Each row was made from one walk, in order. Every step used is in the known rows, and no mark comes twice. Write each row's walk.
Known rows
E U: -15.5; -1.5; -7.5; -1.0; -9.2; 4.1; 13.9; 14.1; 10.2; -4.7; 6.7; -8.6; -5.1; -8.0; -0.2; 4.7; -1.5; 5.6; -15.1; -6.6
E U T V W: -5.5; 1.3; 15.7; -0.1; 2.8; -10.5; -11.6; 9.5; 36.1; -2.6; 12.2; 34.0; -28.4; -3.9; 6.4; -14.1; 2.9; -7.9; -17.5; -9.8
V W C: -2.9; -0.8; 20.6; -4.0; 24.9; -5.4; -10.8; 25.3; 13.1; -16.8; -4.9; 21.0; -21.2; -0.4; -0.2; -2.4; 1.4; 10.7; 5.9; 0.1
C E: 7.1; 2.4; -18.3; -1.6; -1.9; 7.1; 5.5; 17.4; -8.0; 3.6; -4.8; -19.0; 5.5; -1.3; -1.5; -2.7; 3.0; 12.1; -1.0; -6.6
W U T V E C: 1.5; -3.2; 6.6; 12.4; 7.6; 17.6; -10.2; -8.6; 16.3; -8.3; 11.7; 23.0; -45.2; -6.3; -1.8; -11.4; 2.3; 8.6; -22.1; -10.4
W U: -9.8; -3.4; -6.8; 0.0; 4.4; 14.7; 7.4; 1.9; 3.3; -6.4; 15.1; 30.1; -17.6; -4.3; 0.5; -3.4; 3.9; -2.1; 9.0; -2.5
C E V: 19.9; -1.1; 10.5; -6.5; -4.4; 13.7; 2.2; 4.4; -8.8; -12.8; -14.0; -11.7; 0.2; 7.8; -6.3; -5.8; -4.4; 19.5; -4.8; -1.9
W U T V: 12.9; -1.0; -2.8; 3.2; 5.6; 11.0; -9.4; -4.6; 21.4; 4.8; 21.7; 55.0; -31.2; -0.8; 8.0; -20.3; 12.3; -18.7; 9.4; 0.3
E C: 1.1; -0.1; 1.1; -2.3; -4.1; 8.7; -0.8; -4.2; -0.1; -2.0; 6.3; -4.8; -5.3; -4.5; -7.7; 2.1; -4.0; 2.1; -10.8; -4.7
C T: -2.7; 5.1; -21.8; 5.2; -9.6; 3.2; -7.0; 0.1; 3.1; 1.2; 11.8; -7.0; -21.8; -2.5; 2.5; -6.3; -4.5; -13.4; 14.1; -13.1
C W U T V: 7.5; -1.4; 7.2; -6.7; 0.2; 3.9; -15.5; -3.8; 28.6; 5.5; 32.2; 74.6; -41.6; -5.1; 6.6; -26.3; 6.8; -2.6; 31.4; 3.0
C T V W U E: -2.0; 2.9; -16.1; -7.6; 7.7; 6.1; -5.4; 4.3; 15.7; -2.8; 12.3; 59.7; -46.6; -8.1; 5.6; -24.1; 10.7; -15.5; 37.5; -11.3
T V W: 0.5; 1.3; 29.5; -5.4; 16.2; -17.2; -18.7; 0.3; 19.8; -8.0; 0.2; 36.2; -10.5; -2.0; 1.2; -17.4; 1.9; -2.4; 4.4; 1.5
U E V W: 9.6; -3.0; 30.8; -13.5; 4.2; 0.5; 0.2; -8.3; -3.7; -16.3; -20.0; 25.2; -11.9; 10.2; -3.5; -1.9; -2.1; 10.0; 4.8; 2.1
E U T: -6.2; 0.1; -13.3; 5.8; -13.0; 6.8; 5.6; 9.9; 15.8; 5.5; 13.0; -2.6; -18.0; -2.2; 5.4; 3.0; -0.1; -5.3; -21.3; -11.5
T V W U: -8.8; -2.4; 23.5; -5.3; 20.0; -1.8; -10.7; 0.4; 23.3; -15.0; 15.4; 66.1; -27.3; -6.7; 1.5; -20.9; 5.7; -4.3; 14.8; -2.4
T V: 11.8; 0.9; 8.8; -3.2; 4.0; -7.0; -8.6; -2.2; 12.5; 0.5; -1.9; 16.7; -1.2; -1.1; 1.7; -16.3; 5.7; -4.8; 5.8; 7.8
V W: -12.7; 0.7; 19.2; -1.7; 11.5; -9.7; -9.9; 1.8; 8.3; -8.9; 1.3; 16.6; -8.6; -0.8; -0.8; -1.8; -4.1; 1.6; -2.2; -6.5
E C T: -2.5; 4.5; -21.8; 2.2; -14.1; 11.2; -9.1; -5.8; 2.9; -0.2; 17.8; -10.8; -27.1; -7.3; -5.2; -3.3; -8.1; -11.1; 3.0; -17.0
V E C: -10.8; -1.6; 11.1; 8.5; 1.6; 6.7; -0.4; -3.3; -5.1; -12.1; -7.8; -31.9; -14.2; -5.8; -9.8; 9.1; -8.7; 27.2; -29.7; -10.2
W U E V T: 17.7; -5.9; -12.0; -10.3; -4.3; 25.3; 21.0; -14.0; -12.8; -8.9; 17.3; 30.9; -32.9; 8.2; -0.1; 2.4; 7.2; 9.8; 24.7; 2.4
C E U T: 1.6; 2.6; -31.0; 4.2; -14.0; 14.3; 12.3; 27.2; 8.0; 9.0; 7.6; -22.5; -12.6; -3.8; 4.0; 0.9; 3.3; 7.2; -23.8; -18.3

Which walk is each row?
19.1; 0.8; 25.7; -0.4; 26.0; -9.9; -27.5; 20.6; 31.4; -7.0; -0.9; 48.6; -35.1; 4.1; 7.1; -19.5; 8.2; -5.2; 5.6; 3.0 -> U T V W C
2.1; 4.0; -2.1; -1.1; 1.8; -2.4; -5.9; 25.9; 28.1; 1.1; 7.0; 14.8; -22.8; -6.4; 4.8; -17.0; 6.4; 5.2; -19.0; -17.0 -> C E U T V W
-11.3; 3.0; -0.3; -0.3; 10.8; 1.9; -19.0; 1.5; 26.6; -12.8; 26.2; 59.2; -49.6; -9.3; 3.9; -27.1; 1.6; -18.1; 28.5; -14.7 -> C T V W U
13.8; 3.5; -20.4; 0.4; -9.3; 6.9; 3.4; 23.2; 20.1; 11.2; 7.3; -6.1; -13.6; -6.0; 5.5; -14.5; 9.7; 2.5; -17.1; -10.4 -> C E U T V
13.1; -6.5; 0.3; -20.5; -9.5; 19.1; 15.8; -14.8; -6.2; -8.2; 27.8; 49.8; -44.2; 3.8; -1.6; -3.9; 2.2; 23.6; 47.3; 5.3 -> C W U E V T
34.8; -2.5; -2.9; -6.9; 6.6; 18.7; 7.0; 23.2; -9.2; -16.8; 4.3; -14.6; -25.4; 10.2; -3.6; -0.4; 1.6; 31.9; 12.6; 0.3 -> W C E V T
7.4; -0.2; 27.2; -3.1; 12.2; 4.9; -20.8; 11.9; 15.0; -32.3; -4.4; 22.6; -50.4; 6.9; -2.3; -10.9; -11.8; 3.4; 18.2; -8.1 -> E V W C T
25.0; 1.6; -19.2; -1.8; 3.9; 11.2; 3.4; 49.2; 25.8; 1.3; -0.2; 0.2; -25.9; -5.1; 5.8; -15.4; 15.2; 12.2; -10.0; -4.6 -> W C E U T V
-6.2; -2.6; -1.4; -3.3; -4.1; 10.5; -6.7; -1.2; 16.7; 4.8; 32.4; 55.9; -40.9; -3.9; 4.7; -10.9; 0.8; 1.5; 24.2; -3.7 -> C W U T
-13.2; -1.1; 7.4; 5.1; 12.4; 7.3; -10.3; -0.7; 17.8; -5.4; 23.5; 55.2; -39.4; 0.4; 5.7; -6.7; 2.0; -12.3; 1.9; -15.0 -> V W U T
10.4; 5.5; -11.8; 1.4; -5.4; -3.4; -16.2; -4.1; 15.1; 3.2; 9.6; 9.8; -24.3; -4.3; 4.4; -22.2; 2.3; -16.6; 19.9; -4.6 -> C T V
10.7; 0.7; 14.0; 12.1; 1.4; 3.1; -17.6; -9.0; 12.7; -1.2; -3.1; -7.0; -28.1; -0.9; -2.2; -8.1; -1.0; 11.4; -30.3; -7.4 -> U T V E C
20.7; 5.2; -27.1; -7.5; -12.9; 9.1; -3.2; -4.9; 4.4; 9.7; 3.1; 7.1; -25.4; -7.2; -1.7; -16.1; 7.8; -13.2; 19.0; -5.4 -> U E C T V
9.0; -1.3; 10.0; -9.3; -2.9; 11.9; -15.3; -9.1; 28.7; 3.1; 38.9; 68.9; -46.5; -9.9; -1.2; -23.7; 3.4; -0.5; 18.8; -0.4 -> E C W U T V
5.6; -2.9; 17.4; -2.0; 8.2; 21.7; -7.7; 2.9; 9.1; -18.0; 9.0; 43.9; -39.8; 8.1; -0.3; -11.9; -3.2; 7.0; -2.6; -15.6 -> C E V W U T
26.7; 3.1; 8.6; -1.9; 25.2; -2.4; -21.1; 37.8; 23.7; -2.9; -5.0; 27.7; -30.5; 1.9; 5.5; -22.7; 12.1; 8.0; 4.6; -4.3 -> U T V W C E
6.3; -0.9; 24.7; 1.9; -2.2; -5.0; -22.9; -8.8; 19.2; -0.1; 7.9; 14.2; -39.2; -6.5; -4.0; -13.9; -6.8; 27.1; -8.9; -4.1 -> U T V E C W
4.3; 0.8; 6.5; -10.1; 18.7; -1.3; 1.6; 57.1; 26.9; -17.7; -5.8; 10.0; -21.9; -12.0; -0.8; -15.4; 9.1; 26.4; -5.6; -6.2 -> T V W C E U
-13.1; -3.5; 4.1; -10.4; -0.4; 8.1; 1.9; 3.1; 10.6; -5.5; 26.4; 51.3; -26.8; -9.0; -1.1; -8.2; -0.8; 13.3; 31.2; 0.3 -> C W U
-15.6; -2.5; 21.2; -1.3; -3.1; -0.1; -6.2; -1.5; 1.7; -10.9; 1.4; -10.8; -24.8; -10.8; -11.4; 2.7; -14.2; 42.9; -8.2; -7.4 -> V E C W
0.8; -2.9; 6.7; 14.8; 9.9; 10.4; -9.6; -4.3; 16.8; -4.7; 5.1; 28.2; -40.6; -1.5; 6.0; -12.9; 5.1; 7.7; -10.2; -6.4 -> W U T V E
-11.9; -4.6; 23.2; -4.7; 6.0; 7.7; -7.5; -2.5; 17.5; -16.6; 15.7; 36.7; -42.5; -16.6; -9.2; -14.7; -4.0; 36.1; 6.7; -2.4 -> T V E C W U
17.6; 0.8; -16.4; -4.0; 13.0; 12.2; 5.6; 43.6; -1.8; -3.6; -12.5; -14.9; -6.6; -1.7; -1.5; -2.8; 8.9; 21.4; 6.3; -0.9 -> W C E
25.1; -0.7; -5.0; -4.6; -6.9; 13.1; 7.9; -3.3; -14.4; -8.9; 11.2; -18.8; -12.8; 11.1; -3.8; -0.5; -2.2; 23.9; 5.1; -5.8 -> C E V T
11.2; 2.5; -34.5; -7.7; -8.8; 23.9; 3.3; -3.0; 8.2; 4.5; 18.4; 36.0; -41.8; -13.1; -1.1; -19.9; 12.3; -14.9; 27.3; -8.8 -> W U E C T V
-2.1; -2.1; -12.8; 6.7; 1.5; 18.0; -1.2; -2.5; 9.9; 4.1; 22.6; 36.8; -29.3; 1.7; 6.5; -5.2; 6.5; -15.4; 3.1; -7.3 -> W U T
-2.7; -3.4; 17.4; 4.4; 6.0; 3.1; -15.2; -2.4; 22.7; -4.7; 15.0; 48.6; -51.0; -6.4; 4.3; -19.2; 1.4; 22.0; 11.6; -3.2 -> C W U T V E
-1.1; -5.0; 35.7; -0.3; 8.8; 14.8; -13.8; -13.9; 17.0; -22.6; 14.6; 61.0; -44.8; 9.6; 1.1; -8.9; -6.0; -5.0; 0.2; -9.6 -> E V W U T
